What can hang from each mark:
seno: nupale
gopi: davub lizif lubug zame
nupale: tati
tati: lizif nupale
lizif: kugoka nisobup seno
kugoka: nupale
pove: nidud seno
mavig: lubug
mivi: gopi nisobup
nidud: pove
nisobup: zame
rire: davub lubug
davub: gopi mavig rire
neme: lubug
lubug: gopi rire

Each row was made from one small tree. The marks that hang from a mark follow it in brackets, in alphabetical order. Every link used is in the known rows. Write each row's tree.
In the rows, 128 means zero.
Known rows:
kugoka[nupale[tati[lizif]]]: [105 161 177 133 132 136 126  81 113 137  90 159 130  79  91 138 140 109
 125 166 131  76 101 153  83 130 112 134 182 152  83 142 118 116 126 145
 154 102 123  77 117]
mivi[gopi nisobup[zame]]: [ 91 171 144 130 105 153  95 106 112 128 117 188  93  74  82 140 144 142
 170 126 133 144 116 150 103 139 105 120 204 160 106 131 118 133 149 169
 151 142  81  95 101]
neme[lubug]: [112 184 147 133 111 125 112  96 135 130  78 161 128  69  76 143 141 108
 127 180 157 116 119 145  94 130  90 135 176 154  94 115 119 121 139 155
 139 111 115  96 107]
seno[nupale]: [155 173 156 118 151 150 108 100 133 132  81 179 144  89  91 142 145 128
 134 173 145  98 151 144  95 125  98 134 182 161  90 125 126 112 115 139
 157 118 143  86 118]
rire[davub[mavig] lubug[gopi[lizif zame]]]: [138 189 129 127  97  91  83 107 133 148  73 155 117  86 123 138 152 116
  62 157 142 130  86 140  85 145 121 181 179 143  93  69 131 154 203 125
 110 128 135  49 122]
mavig[lubug[gopi[davub lizif[kugoka]] rire]]: [117 155 172 130  86 106  95 139 148 156 122 158 151  78 116 140 138 124
 122 167 111  91  91 132  99 129  98 141 166 147  88  95 126 168 196 146
 108 106 141  70 120]
seno[nupale[tati[lizif[nisobup]]]]: [153 159 148 113 140 113 125  94 130 138  91 156 144 108 108 143 143 120
 136 158 138 100 160 146  95 118 117 142 185 149  86 128 124 113 144 132
 168 116 120  95 113]
pove[nidud]: [147 185 172 138 144 142 112  98 118 126  89 166 130  69  85 146 146 134
 119 165 148  85  65 159  89 133 119 118 168 148  94 114 122 122 150 146
 162 107 134  84 121]
neme[lubug[gopi[davub lizif[nisobup] zame] rire]]: [141 163 181 129 101  89  93 143 134 153 105 162 134  89 126 141 146 118
  99 165 125 103  79 136 101 133 108 189 174 141  94 105 128 167 210 143
 112 110 104  91 119]
davub[gopi mavig rire[lubug]]: [ 81 168  99 144 100  94 117 117 131 122  51 144 130 101 156 140 148  84
  86 196 176 143  88 151  84 139 132 141 151 133  99  51 125 123 133 134
 124 160 202  61 141]
gopi[davub[mavig rire] lubug]: [119 186 163 141 117 131  90 132 131 116  70 168 131 113 133 134 145 102
  92 186 154 104  75 141  92 127 127 152 153 149  96  73 130 126 167 131
 116 151 138  47 158]
lizif[kugoka nisobup seno[nupale[tati]]]: [128 163  98 114 104  64 118 130 150 131  77 144 128 122 132 140 145 117
 127 145 129  88 209 150  75  96  88 143 178 157  89 141 119 122 150 149
 143  96 106  90 123]
kugoka[nupale]: [ 98 173 172 135 140 144 111  97 120 130  84 177 129  77  96 140 142 119
 122 179 141  84 104 154  83 131  95 135 179 160  89 143 121 118 105 155
 146 102 135  67 125]
mivi[gopi[lizif[seno]] nisobup[zame]]: [ 88 176 125 125 102 131  85 117 116 137 123 182  75  94  84 139 145 146
 159 111 129 138 131 144  92 130 114 133 206 159 110 122 121 141 180 177
 131 145  41  77 105]
tati[lizif nupale]: [126 162 157 112 119 114 131  66 112 135 102 161 155  68  89 142 143 113
 142 184 135  91 146 144  89 131 122 130 173 123  96  90 126 132 158 144
 173 148  91 111 110]
davub[gopi[lizif zame] mavig rire[lubug]]: [101 188 121 148 115  88 100 131 128 132  55 156 114 112 177 133 152  89
  72 188 161 133  74 149  81 141 143 193 162 136 107  53 133 132 173 130
 110 158 150  40 157]
rire[davub]: [128 178 155 121 122 131  99 100 134 135  80 163 119  80  88 142 145 120
 125 157 147 114 111 149  85 126 106 117 183 159  88 101 119 114 139 146
 143 121 131  78 125]
nupale[tati[lizif]]: [135 159 155 123 114 116 126  83 122 132  98 153 134  77  84 139 139 111
 131 153 136  92 114 147  90 128 119 113 183 148  86 116 119 111 146 141
 158 110 107 106 108]
lizif[kugoka nisobup[zame] seno[nupale[tati]]]: [107 160  98 115  88  62 112 137 151 140  73 155 122 105 139 141 146 122
 121 150 116 111 218 152  76 103  89 139 194 163  88 153 121 117 156 162
 140 106  96  86 120]
mavig[lubug[gopi[davub lizif zame] rire]]: [150 159 190 134 101 125  82 137 136 155 117 167 143  66 117 138 142 123
 122 171 109  94  66 132 104 139 106 163 175 152  91  99 130 162 207 140
 107 109 128  65 130]
mavig[lubug[gopi[lizif[kugoka seno]] rire]]: [109 142 132 130  70  92 103 127 150 155 121 140 150  74 110 139 138 121
 125 166 115  87 119 133  89 128  87 134 174 143  90 101 123 160 184 155
 103 102 144  84 105]
nidud[pove]: [122 173 148 131 111 114 115 103 136 137  82 182 129  97  75 141 141 118
 155 167 152 109 110 148  91 115  92  95 185 182  92 116 124 100 134 158
 162  93 118  93 131]
tati[lizif]: [126 169 145 122 129 118 122  78 124 135  99 167 145  75  87 140 142 118
 128 164 145  96 127 148  89 128 109 122 180 142  95 101 122 122 145 156
 160 128 105 101 104]
rire[lubug[gopi]]: [132 156 125 127  84 109 104  90 133 134  91 163 128  65  91 144 143 115
 112 162 140 124  85 141  91 139 102 121 183 139  89  92 124 144 154 142
 136 104 159  92  84]
lubug[rire[davub]]: [142 149 174 122 112 133 110 112 128 139 101 153 141  81  89 143 143 119
 133 157 145  99  88 148  92 134 108 116 176 147  85 104 119 126 142 144
 138 113 164  94 124]
mavig[lubug[gopi[lizif[nisobup] zame] rire[davub]]]: [141 152 163 129  95 104  88 132 144 162 119 146 137  84 137 142 144 124
 122 169 117 113  82 138  98 137 105 168 188 146  92 102 126 154 210 137
 109 112 138  64 125]
tati[lizif[nisobup[zame] seno] nupale]: [ 98 149 108 108  87  62 125  86 121 143  99 152 137  75 115 146 147 118
 136 181 125 117 202 149  80 121 116 133 186 125 100 101 126 131 182 168
 161 159  61 101 110]
rire[davub[gopi mavig]]: [ 98 176 124 126 114 115 105 115 132 131  57 150 133  98 130 137 149 108
  85 172 167 122 127 148  83 134 123 128 162 146  91  72 121 115 136 136
 133 148 169  70 152]
pove[nidud seno[nupale[tati[lizif]]]]: [179 196 179 135 152 170 129  78 115 138  83 149 146  76  66 145 149 141
 155 175 162  68  50 150  98 133 136 137 162 138  94 128 122 131 159 121
 180 117 156  89 110]
neme[lubug[gopi[lizif[kugoka nisobup] zame] rire]]: [121 160 156 132  90  73 110 138 142 155 108 152 148  90 138 139 144 119
  96 169 121  94 104 141  93 131  91 195 179 133  96 119 125 165 197 149
 114  99 108 111 105]
mivi[gopi nisobup]: [111 173 144 128 122 152 103 100 112 120 119 176 101  91  74 141 142 138
 174 119 144 124 101 148 101 132 105 122 188 155 107 122 116 136 145 156
 154 131  90 104 101]
mivi[gopi]: [121 174 147 128 125 139 102 105 119 131 101 176 107  86  79 142 142 134
 142 139 151 102 110 148  92 132  92 113 184 153  95 116 122 133 139 149
 153 113 118 111 108]
mivi[gopi[davub lizif[kugoka]] nisobup]: [103 201 162 124 124 126  87 131 121 130 125 188  85 119  98 137 143 142
 151 100 127 111  98 144  93 116 117 155 180 157 108 107 121 162 192 157
 137 134  41  70 119]
davub[gopi[lizif[kugoka] lubug zame] mavig rire]: [ 93 193 139 150 115  99  96 150 137 130  61 162 130 135 203 120 151  93
  65 192 146  91  88 145  78 129 136 211 160 133 110  67 133 132 179 132
 101 160 119  47 170]
lubug[gopi[davub lizif[seno[nupale[tati]]]] rire]: [165 132 177 114 104 115  95 140 131 151 106 157 143  92  98 140 143 127
 116 141 113  75 112 126  97 126 123 137 168 150  79 103 128 155 181 128
 117 100 145  92 120]
nidud[pove[seno[nupale]]]: [144 193 149 129 124 145 115 100 138 145  73 178 141 104  61 142 146 132
 182 186 173  97 102 141  99 115  93 107 179 178  96 129 125 110 128 142
 170 100 150  88 127]
nupale[tati]: [135 162 159 128 110 125 114 105 127 124  89 158 122  78  88 140 139 111
 131 155 138 102 104 149  92 129 110 105 184 159  83 128 118 106 131 135
 148  90 124 101 119]
davub[gopi rire]: [ 92 156 139 139 124 127 116 121 131 125  69 160 128  94 144 138 144 100
 124 189 154 116  98 149  85 132 125 123 166 142  97  78 121 105 110 144
 137 147 174  85 137]

Which tree is each row?
[122 168  92 110 120  61 126 102 144 142  89 152 149 115 124 140 146 121
 124 152 135  80 221 148  74  98  91 155 176 142  98 115 123 136 163 168
 153 132  87  94 105] -> tati[lizif[kugoka nisobup seno[nupale]]]
[104 184 123 144 108 110  99 125 137 129  60 155 141  77 152 131 147  96
  96 199 156 113 126 147  92 140 105 159 165 153 103  89 127 120 159 141
 125 139 151  58 161] -> davub[gopi[zame] mavig[lubug]]
[ 86 175 150 129 130 109 129  85 124 142  92 169 148  84 107 135 142 115
 114 169 130  67 139 155  75 119  92 149 176 146  93 128 120 137 133 168
 152 117 103  84 110] -> tati[lizif[kugoka[nupale]]]
[151 179 167 122 125  89  81 141 134 147 104 185 118  99 144 138 148 134
  90 153 117 103  96 140  93 126 116 173 185 152  96 107 132 152 202 141
 124 109  76  73 130] -> lubug[gopi[davub lizif[nisobup] zame]]
[ 58 158 110 129  79  59 115 132 140 140  76 152 110  97 142 139 144 114
 108 157 110  97 176 161  65 109  84 141 192 164  87 169 117 124 147 178
 129  93  88  68 125] -> lizif[kugoka[nupale[tati]] nisobup[zame] seno]
[126 192 146 140 118 116  86 133 128 126  71 174 130 121 164 121 151 105
  69 178 156  98  85 140  87 137 136 195 173 133 108  80 134 127 185 130
 113 143  98  52 165] -> davub[gopi[lizif lubug zame] mavig]
[117 168 137 129 112 104  95 129 138 129  97 170 117 141 156 133 146 112
 107 163 152 115  83 141  85 123 136 161 183 122 104  89 127 122 181 140
 127 129  94  63 140] -> davub[gopi[lizif[nisobup] lubug]]
[ 93 187 138 132 111  94  81 141 128 145 103 179  68 119 133 148 147 129
 124 137 140 153  79 149  88 126 127 156 186 148 100  89 131 156 202 152
 126 145  89  50 126] -> mivi[gopi[davub[rire[lubug]] lizif[nisobup[zame]]]]
[162 185 185 134 117  88  78 165 128 134 105 174 130 140 161 131 150 114
  76 161 139  90  58 142  95 127 134 212 169 136 103  98 137 157 235 131
 106 127  77  38 171] -> gopi[davub[mavig] lizif[nisobup] lubug[rire] zame]
[173 170 199 135 116 134  85 130 125 135 115 179 133 105 119 127 146 120
 115 160 128  74  43 140  94 136 123 190 192 136 102 113 133 138 200 139
 114 109  80  71 136] -> gopi[lizif lubug[rire] zame]
[112 146 158 134  90 132 103 115 141 143  93 138 145  74 109 142 141 106
 149 179 146 115  87 142  94 134 108 120 171 145  90  85 118 128 159 145
 125 128 187  67 136] -> mavig[lubug[rire[davub[gopi]]]]
[137 157 147 113 129 113 120  99 131 144  90 164 138  95 114 143 145 124
 133 163 128 118 173 147  96 124 117 142 197 155  86 137 125 111 147 141
 164 124 112  90 112] -> seno[nupale[tati[lizif[nisobup[zame]]]]]
[178 199 181 137 151 177 120  94 119 131  77 153 135  77  66 146 149 142
 151 176 160  76  37 151  99 135 129 129 163 150  91 140 121 125 146 116
 173 100 168  84 119] -> pove[nidud seno[nupale[tati]]]
[111 167 144 122 109 102 106 119 141 149 107 172 138  89 119 136 141 134
  97 156 120  93 119 140  86 129  99 138 180 143  91 106 126 145 156 144
 127 102 111 100 101] -> lubug[gopi[lizif[kugoka]]]
[ 62 162 104 125  98  57 123 105 133 148  90 158 133  91 137 138 146 117
 111 165 121  90 193 159  65 109  88 153 188 148  96 140 120 137 159 192
 140 126  74  72 112] -> tati[lizif[kugoka[nupale] nisobup[zame] seno]]
[141 189 151 135 109  88  77 152 135 141  88 158 126  88 124 135 148 109
  99 165 137  88 115 139  89 125 110 177 162 162 100  92 132 153 224 150
  96 131  87  31 169] -> gopi[davub[mavig[lubug[rire]]] lizif[seno] zame]
[ 99 160 164 132  78 158  87 120 111 130 120 167 112 100  97 134 146 136
 140 130 138 138  80 144 106 147 121 148 192 142 105 107 121 149 188 152
 124 159 116  76 122] -> mivi[gopi[lubug[rire[davub[mavig]]]] nisobup[zame]]
[ 62 164 145 133  97  79 120 129 137 141  86 164 117  98 147 140 142 117
 107 167 111 106 139 165  77 118  91 148 195 162  85 174 118 122 133 165
 141  91 102  69 128] -> lizif[kugoka[nupale[tati]] nisobup[zame]]
[106 175 109 141 107  66 104 130 134 138  80 149 122 109 168 143 149 106
  72 185 147 137  86 148  87 142 123 185 167 137 100  73 133 148 181 128
 111 140 152  57 128] -> davub[mavig rire[lubug[gopi[lizif[nisobup] zame]]]]
[132 140 172 133  85 130  97 124 140 146 113 156 157  54  96 143 137 119
 135 177 122  99  81 134 106 137  97 113 165 152  85  94 124 152 174 143
 119 109 174  83 117] -> mavig[lubug[gopi[davub] rire]]
[129 140 164 134  91 136 105 121 128 125  94 163 149 102 125 130 144 104
 126 174 148  93  65 140  92 135 124 135 172 123  98  90 124 124 151 143
 129 122 162  95 130] -> davub[gopi[lubug[rire]]]
[144 166 122 113 131 116 116  81 130 139  84 161 147  83  82 140 146 120
 136 159 143  82 190 140  83 115 102 133 179 147  95 104 124 124 148 158
 155 138 105  93 104] -> tati[lizif[seno[nupale]]]
[123 130 158 135  83 131 109 113 139 145 118 148 164  52  93 144 136 120
 138 183 126 102  88 136 105 144  89 110 174 146  87 106 122 143 153 144
 124 102 187  98 103] -> mavig[lubug[gopi rire]]
[112 157 102 118  86  50 131 106 137 133  94 133 128 102 119 138 141 107
 125 138 129  87 169 152  73 105 104 127 179 145  90 122 115 125 172 159
 147 103  79 106 109] -> nupale[tati[lizif[kugoka nisobup seno]]]
[125 171  89 113 117  65 114 128 152 133  79 157 135 121 133 142 147 124
 125 154 137  91 217 150  74  97  79 148 176 155  95 133 122 126 148 162
 143 111 106  88 121] -> lizif[kugoka nisobup seno[nupale]]
[ 99 153 138 128 114  91 125  92 119 135  88 144 123  94 110 141 142 106
 122 157 132  82 132 153  74 117 107 138 182 151  86 145 117 119 145 156
 147 102 101  74 119] -> kugoka[nupale[tati[lizif[nisobup seno]]]]
[148 183 154 127 117 137 129  84 131 150  78 164 143 106  57 140 144 124
 187 174 162  88 101 139  99 115 108 110 180 172  92 128 123 109 146 134
 179 101 138  98 119] -> nidud[pove[seno[nupale[tati[lizif]]]]]
[150 149 186 137  91 129  89 131 136 147 105 163 153  51 110 139 141 117
 130 176 113  91  74 135 105 139  93 145 171 157  90 105 127 155 190 144
 116 107 155  79 124] -> mavig[lubug[gopi[davub zame] rire]]
[100 170 147 127  93 100  79 134 152 156 112 172 119  78 129 146 141 131
 119 173 114 141 116 137 100 130 106 140 190 159  91 105 129 146 200 153
 116 123 103  46 122] -> mavig[lubug[gopi[davub lizif[nisobup[zame]]]]]
[180 182 219 132 118 133  70 146 124 136 109 189 126 110 123 127 148 120
 111 153 122  71  34 135  95 129 132 195 181 140 100 101 135 151 225 138
 109 115  66  51 151] -> gopi[davub lizif lubug[rire] zame]
[105 165  90 111 106  63 120 109 146 148  87 161 144 101 132 140 148 125
 122 160 123 101 231 150  75 104  91 152 189 148  98 125 124 133 166 179
 151 141  79  89 106] -> tati[lizif[kugoka nisobup[zame] seno[nupale]]]
[ 83 193 124 133 109  61  91 149 139 139  83 167  97 123 164 148 149 110
  79 177 149 164  94 152  87 128 140 169 171 150  97  74 133 141 197 147
 112 160 107  17 152] -> gopi[davub[mavig rire[lubug]] lizif[nisobup[zame]]]
[143 150 175 137  98 124  93 124 136 155 123 160 149  62 114 139 140 124
 125 177 115  94  75 135 103 145 101 158 184 145  93 108 129 152 191 141
 111 104 139  80 118] -> mavig[lubug[gopi[lizif zame] rire]]
[109 169 145 112 109  93 137  76 122 140 100 159 160  78 104 137 142 114
 135 180 125  78 163 147  81 122 109 141 169 122  97  92 124 144 160 150
 168 145  81 114 109] -> tati[lizif[kugoka] nupale]
[135 168 164 141 108 116  94 144 124 131  86 165 147 121 161 123 150 103
  72 179 152  86  69 140  92 143 138 195 167 125 105  80 134 138 190 129
 108 139 130  65 165] -> davub[gopi[lizif lubug[rire] zame] mavig]
[124 163 137 113 117  97 125 107 137 145  87 162 142 101 127 141 144 124
 126 159 119 105 186 150  89 116 108 151 194 152  86 141 124 120 149 147
 162 120 104  92 110] -> seno[nupale[tati[lizif[kugoka nisobup[zame]]]]]
[149 155 111 114 118  90 111 119 139 127  78 147 123 113 113 145 145 118
 137 149 142 103 185 146  84 107 102 130 183 160  87 138 121 110 146 142
 147 101 118  87 124] -> lizif[nisobup seno[nupale[tati]]]
[114 170 157 137  95 111 108 123 130 139  61 139 146  79 120 135 149  94
  91 185 161 110 101 144  92 141 108 175 162 141  95  87 121 134 167 142
 120 136 163  89 143] -> neme[lubug[rire[davub[gopi[zame] mavig]]]]
[117 138 160 134  88 121 117 107 132 144 100 150 160  57  81 144 140 114
 119 179 140 103  95 136 104 144  89 131 171 138  88 108 120 147 149 146
 126 103 170 128  88] -> neme[lubug[gopi rire]]
[104 146 123 118  90  62 109 146 144 147  97 137 127 126 150 139 147 112
 111 142 139 100 128 147  72 114 119 146 170 130  94  86 119 142 179 154
 119 125 131  82 140] -> lubug[rire[davub[gopi[lizif[kugoka nisobup seno]]]]]
[ 94 173 112 134 106  87 104 124 146 142 105 148 143  98 138 145 141 122
  90 187 147 129 128 141  99 137 103 140 169 147  93  96 128 141 174 136
 119 127 142  59 129] -> davub[mavig[lubug[gopi[lizif[nisobup]]]]]
